Each row was made from one small tree. Brackets hold a mark, then the marks that hang from it, in the order of their numbers. Every link used is in the known rows. Write each row's tree.
Known rows:
(j_216 (j_79 j_812)): [ 1.45  3.42  0.74 -2.21 -0.41 -3.76 -0.62  3.67 -2.79  1.20 -1.30 -0.36
 -0.97 -0.57 -0.09 -6.66 -3.05 -0.80 -0.70 -0.46 -1.12  0.59  0.28]
(j_757 j_812): [ 0.51  1.79 -0.38 -0.82 -0.16 -6.05 -1.90  0.62 -0.57 -0.77 -0.82  2.66
 -3.24  1.10 -0.94 -2.09 -1.00 -1.24 -1.19 -2.43 -0.82  2.87  0.42]
(j_986 j_706): [ 1.02  2.76  2.25 -0.39  0.16 -3.81 -3.25 -0.28  0.73  0.07 -2.97  1.38
 -2.73  1.58  1.01 -2.23 -1.53 -1.23 -1.43 -1.28 -0.34  0.78  0.36]
(j_986 (j_757 (j_216 j_79) j_812)): [ 0.14  1.58  3.29 -0.71  1.40 -4.54 -0.31 -2.08 -0.78 -0.89  0.28  0.68
 -1.92 -0.49  0.53 -1.75  0.19  0.38  0.43 -0.65 -3.00  3.25 -0.27]
(j_216 j_79): [ 0.77  3.55  0.95 -2.17  0.19 -3.28 -1.00  2.39 -2.20  1.63 -1.82 -0.17
 -0.93 -0.16  0.43 -5.72 -2.52  0.17 -0.27 -0.37 -0.56  1.30  0.47]
(j_706 j_216 j_797): [ 0.81  2.16  3.14 -2.81  1.96 -1.66 -0.60  1.34  0.88  2.70 -2.20  2.81
 -2.66  0.56  0.31 -2.61 -0.48  3.75 -2.33 -0.42  0.51 -1.36 -1.30]
(j_812 (j_706 j_797)): [ 0.22  2.75  1.40 -1.67 -2.76 -2.50 -0.74  1.14  2.09  0.89 -2.51 -0.42
 -2.92  0.66 -0.19 -1.40 -1.45  1.65 -1.02 -1.17 -0.14  0.90  1.91]
(j_757 (j_216 j_79) j_812): [ 0.09 -0.10  1.73 -0.04  0.55 -5.15 -0.80 -0.78 -1.42 -0.48  1.69  1.22
 -1.21 -0.12 -1.17 -3.31 -0.30 -0.27 -1.07 -1.29 -0.56  4.44  1.35]
(j_79 (j_812 (j_706 j_797)) j_986): [-0.36  3.49  0.81 -1.67 -3.20 -3.26  0.77  2.40  0.37 -2.23 -0.74 -0.96
 -2.23 -0.06 -2.31 -1.68 -0.61 -0.59 -1.21 -0.88 -1.14 -1.30  2.71]
(j_79 (j_812 (j_706 j_216)) j_986): [-0.21  3.29  1.07 -1.60 -3.38 -3.32  0.52  3.21 -0.83 -2.43 -1.19 -0.77
 -2.26 -0.62 -3.16 -2.06 -0.38 -1.00 -1.79  0.13 -1.63 -2.06  1.39]
(j_674 (j_79 j_812) (j_757 j_216)): [-0.22  3.04 -0.62 -0.60 -3.19 -2.88 -1.44  1.05 -1.90  0.15  3.53 -0.25
 -2.64  0.03 -0.97 -2.44 -1.59 -2.09 -3.68  1.40 -0.80 -1.37 -0.19]
(j_706 j_216 (j_674 (j_79 j_812)) j_797): [-0.47  0.99  2.50 -2.91  1.50 -1.12 -1.46  0.60  0.47  1.94 -0.62  1.61
 -0.88 -1.77  0.94 -2.10 -1.57  3.97 -2.54 -0.17 -0.44 -1.95 -0.44]
(j_216 (j_79 (j_986 (j_706 j_674 j_797)))): [ 0.18  3.10  2.42 -1.64  1.33 -2.98 -0.62  0.39 -0.87 -0.47 -0.97 -0.32
  0.22 -0.75  1.10 -3.79 -1.60  1.03 -0.26 -0.53 -0.27  0.84  2.54]
(j_757 j_216 (j_812 (j_706 j_674 j_797))): [-1.13 -1.07  2.51  0.49 -1.29 -4.42 -0.89 -2.18  1.53 -0.99  1.50  0.82
 -1.60  0.00 -1.23 -0.11  0.27  1.42 -1.50 -2.19 -0.10  4.68  2.68]
(j_757 j_216): [-1.96  1.62  2.20 -0.29 -0.69 -2.67 -1.47 -0.72 -0.37  1.30 -0.26  0.22
 -1.66  1.59 -1.82 -2.55  0.07  0.02 -1.22 -0.68 -0.14  1.84  0.06]
(j_812 j_706): [-0.16  3.08  0.73 -1.20 -3.94 -3.19 -1.40  1.71  0.70  0.21 -2.96 -0.98
 -2.93  0.67 -1.13 -1.92 -1.57 -0.15 -0.93 -0.77 -0.77  1.06  1.29]
(j_79 j_812 (j_986 j_757)): [-0.81  4.45  1.45 -1.72 -0.80 -3.89  0.50  1.20 -1.21 -2.57 -0.75 -0.39
 -2.21 -0.09 -1.63 -1.87 -0.03 -1.58 -0.04 -0.51 -3.14 -1.56  0.37]
(j_986 (j_706 j_216) j_757): [ 1.83  2.74  5.32 -1.05  2.11 -3.15 -2.11 -1.70  0.76 -0.43 -3.44  1.72
 -3.11 -0.08  2.36 -0.81 -0.23  0.68 -0.86  0.31 -2.81 -0.60 -2.08]
(j_674 j_79 (j_757 j_812)): [ 0.83  3.22 -2.19 -0.86 -2.25 -4.85 -2.12  0.68 -1.35 -0.86  2.61  1.52
 -3.69  0.16  0.14 -1.23 -1.81 -2.03 -3.25  0.31 -0.72  0.09  0.20]
(j_79 j_986): [-1.95  4.13  0.38 -1.43 -0.86 -3.28 -0.62  0.70 -0.62 -1.30 -1.32  0.14
 -1.85  1.20 -2.02 -1.55  0.16 -0.68 -0.58 -0.85 -0.64 -0.44  1.48]
(j_757 (j_812 (j_706 j_216 j_674 j_797))): [ 0.60  0.41  1.58 -1.02 -0.85 -4.84 -1.16  0.24  1.08 -0.78 -0.81  2.06
 -2.55 -0.49 -0.38 -0.83 -0.89  1.73 -1.78 -2.07 -0.41  2.62  1.38]

Write each row's tree:
[-0.52  2.28  1.53 -1.28 -3.78 -2.14 -1.64  1.29 -0.06  0.23 -0.87 -0.76
 -1.85 -1.39 -0.40 -1.09 -1.78  1.49 -2.80  0.84 -0.55 -0.60  0.54] | (j_812 (j_706 j_216 (j_674 j_79 j_757)))
[-1.49  1.45  1.62 -2.18  0.23 -1.77 -2.67  0.48 -1.05  1.33 -1.54  0.99
 -0.76 -1.47 -0.04 -2.07 -1.42  2.04 -2.20  0.48 -1.02 -1.18 -1.13] | (j_706 j_216 (j_674 j_79))
[-0.48  4.15  1.69 -1.50 -3.04 -3.64  0.90  1.45 -0.35 -3.34 -1.15 -1.68
 -2.40 -0.74 -1.87 -1.00 -0.14 -1.34 -0.08 -0.15 -3.34 -1.26  1.53] | (j_79 (j_812 j_706) (j_986 j_757))
[-1.42  2.92  2.25 -1.32  0.78 -2.39 -1.31 -0.33  0.64  2.08  0.88  1.48
 -0.98  0.58  1.58 -1.95 -1.95  3.16 -2.34 -1.98  1.58  0.74  1.03] | (j_706 (j_674 j_757) j_797)
[-0.77  2.27  3.40  0.15  1.00 -4.34 -0.71 -3.31  0.73 -3.69 -0.08  0.71
 -2.05  0.31 -0.25  0.90  1.57 -0.84 -0.13 -0.74 -2.25  1.25  1.63] | (j_79 (j_986 j_706 (j_757 j_216 j_812)))
[ 1.37  2.45  1.69 -2.06 -2.55 -3.03 -0.30  3.55  0.17  0.54 -1.98  0.29
 -3.00 -0.18 -1.28 -3.30 -1.88  0.44 -2.18 -0.61 -0.97 -1.13  0.11] | (j_79 (j_812 (j_706 j_216 j_797)))
[-0.56  1.83  2.53 -2.34  1.22 -1.02 -1.36  0.01  0.27  2.18  1.14  2.00
 -1.14 -1.31  1.66 -1.39 -1.45  4.41 -3.77  0.48  0.76 -1.92 -0.55] | (j_706 j_216 (j_674 j_79 j_757) j_797)
[ 0.82  2.19  2.64 -2.06 -2.11 -1.94 -0.46  1.70  1.79  1.22 -2.79  0.43
 -3.00 -0.01 -0.42 -1.56 -0.96  2.84 -1.92 -0.21 -0.08 -0.31  0.64] | (j_812 (j_706 j_216 j_797))
[-2.07  1.96  3.12 -0.71  0.85 -2.01 -1.05 -1.33  0.73  2.11  1.89  1.13
 -0.52  0.64  1.09 -1.67 -1.19  3.44 -2.51 -1.76  1.72  1.31  1.26] | (j_706 (j_674 (j_757 j_216)) j_797)
[-0.75  3.62  1.75 -0.16 -1.24 -3.05 -0.22  0.65 -2.12  0.50  2.69  0.05
 -1.39  0.79 -0.86 -3.31 -0.70 -0.23 -2.85  0.56  0.84  0.66  0.60] | (j_674 (j_757 (j_216 (j_79 j_986))))
[-0.41  1.51  3.27 -1.84 -1.67 -1.70 -0.87  0.83  1.73  1.22 -2.41  0.09
 -1.62 -0.79  0.09 -1.22 -1.30  3.72 -1.83 -0.76  0.12  0.27  1.16] | (j_812 (j_706 j_216 j_674 j_797))
[ 0.43  3.25  1.82 -1.10 -0.29 -3.73 -0.51  1.00  0.32 -2.33 -0.73  0.61
 -2.14  0.55 -0.83 -1.96 -0.53 -1.32 -1.53 -1.21 -0.83 -1.51  2.01] | (j_79 j_812 (j_986 (j_706 j_797)))
[ 0.98  4.09 -1.68 -1.26 -4.83 -3.33 -1.56  2.64 -1.43 -0.44  1.73 -0.70
 -3.46 -0.48 -0.44 -2.25 -2.71 -2.30 -3.55  1.26 -1.15 -2.02  0.27] | (j_674 (j_79 (j_812 j_706)) j_757)
[-1.01  2.13  2.05 -1.41 -2.38 -2.27 -1.17  0.30  2.06  0.90 -2.11 -0.71
 -1.57 -0.13  0.31 -1.18 -1.82  2.57 -0.93 -1.68  0.10  1.51  2.40] | (j_812 (j_706 j_674 j_797))
[-1.84  3.34  0.00 -1.86 -1.01 -2.20 -1.15 -1.47 -0.22 -1.55 -0.17 -1.08
 -2.02 -0.45 -0.68 -0.06  0.25 -0.74 -0.12  1.10 -2.88 -1.07  0.86] | (j_674 (j_79 (j_986 (j_757 j_216))))
[ 0.51  3.85  0.67 -2.13 -0.43 -3.64  0.31  3.22 -2.79 -0.61 -0.54 -0.82
 -0.48 -0.87 -0.97 -5.57 -1.92 -0.92 -0.46 -0.15 -1.19 -0.22  1.49] | (j_216 (j_79 j_812 j_986))
[-0.15  2.05  3.19 -1.43 -2.15 -1.83 -0.66  1.06  1.32  1.12 -0.90  0.24
 -1.85 -0.72  0.27 -1.18 -1.40  3.62 -2.86 -0.29  0.70 -0.07  0.97] | (j_812 (j_706 j_216 (j_674 j_757) j_797))
[ 0.81  2.50  2.31 -1.41 -0.10 -4.67 -0.48 -1.25  1.18 -1.29 -1.60  1.03
 -3.54 -0.12  0.97 -0.08 -0.31  0.70  0.31 -1.44 -3.00  2.22  0.15] | (j_986 (j_757 (j_812 (j_706 j_797))))
[ 0.68  3.66  0.84 -2.01 -2.06 -3.52  0.60  3.39 -2.15 -1.15 -0.79 -1.75
 -0.67 -1.28 -1.14 -4.96 -2.08 -0.78 -0.43  0.08 -1.36  0.05  2.22] | (j_216 (j_79 (j_812 j_706) j_986))
[-0.14  2.54  3.86 -1.17 -0.42 -2.81  0.03 -0.81 -0.67  0.01 -0.77 -1.24
 -1.64 -0.77  0.26 -2.56 -0.50  0.55  0.47  0.29 -3.12  1.50 -0.32] | (j_986 (j_757 (j_216 (j_79 (j_812 j_706)))))
[ 1.24  1.06  0.68 -0.82 -1.97 -5.45 -1.28  1.26  0.15 -1.26 -1.42  1.93
 -3.52  0.05 -1.41 -1.33 -0.76 -0.20 -1.81 -1.49 -1.01  2.28  0.63] | (j_757 (j_812 (j_706 j_216)))
[-1.26  3.72  1.40 -1.27  0.31 -4.47 -0.08 -1.05 -0.26 -2.90 -0.74  0.70
 -2.40  0.31 -0.97 -0.07  0.95 -0.61  0.34 -1.00 -2.58  0.58  1.00] | (j_79 (j_986 (j_757 j_812)))
[-0.80  1.84  2.51 -1.37 -2.85 -2.33 -1.52  1.36  0.38  0.53 -2.80 -0.45
 -1.52 -0.82 -0.93 -1.67 -1.45  1.97 -1.71 -0.30 -0.55  0.45  0.51] | (j_812 (j_706 j_216 j_674))
[ 0.14  3.33  1.13 -1.90 -1.83 -3.39  0.36  2.92 -2.17 -1.19 -0.60 -1.91
  0.03 -1.71 -1.00 -4.80 -2.18 -0.31 -0.39 -0.22 -1.36  0.28  2.48] | (j_216 (j_79 (j_812 (j_706 j_674)) j_986))
[ 1.41  1.11  4.98 -1.32  2.85 -2.26 -2.24 -0.69  0.93  1.28 -2.15  1.92
 -0.63 -0.72  2.84 -2.82 -1.80  3.00 -2.03 -0.78  0.41  0.29  0.51] | (j_986 (j_706 (j_216 j_79) j_674 j_797))
[ 1.28  1.96  5.47 -0.10  1.65 -3.28 -1.44 -2.62  0.22 -0.82 -1.16 -0.11
 -1.70 -0.44  2.19 -2.04 -0.50 -0.31 -0.05  0.07 -2.89  1.43 -0.24] | (j_986 j_706 (j_757 (j_216 (j_79 j_812))))
[-0.52  1.52  2.42 -0.77 -0.42 -2.89 -0.56  0.86 -1.93  1.24  0.47 -0.64
 -0.60  0.02 -1.32 -4.97 -1.10 -0.17 -1.13 -0.10 -0.57  1.76  0.49] | (j_757 (j_216 (j_79 j_812)))
[-0.61  2.26  1.38 -1.72 -0.84 -2.30 -2.01  1.71 -2.09  0.94  0.86  1.11
 -1.14 -1.69 -0.05 -2.68 -2.02  1.15 -3.89  0.96 -0.53 -2.30 -1.53] | (j_706 j_216 (j_674 (j_79 j_812) j_757))
[-0.10  1.78  2.77 -1.60 -2.40 -2.30 -1.09  1.90 -0.41  0.69 -2.53 -0.93
 -0.71 -1.68 -0.35 -2.98 -1.99  2.27 -1.35  0.10 -0.61  0.78  0.89] | (j_812 (j_706 (j_216 j_79) j_674))
[-0.31  2.73  3.76 -1.32  0.72 -2.91 -0.14 -0.95 -1.14  0.30 -0.59 -0.57
 -1.53 -0.45  0.39 -2.99 -0.36  0.44  0.47  0.15 -3.01  1.37 -0.87] | (j_986 (j_757 (j_216 (j_79 j_812))))
[-1.80  1.86  0.99 -2.28  0.87 -1.68 -2.19 -1.11  1.38  1.80 -0.59  0.54
 -0.67 -0.44  1.63 -1.35 -1.93  2.95 -0.99 -1.46 -0.04  0.41  1.58] | (j_706 (j_674 j_79) j_797)
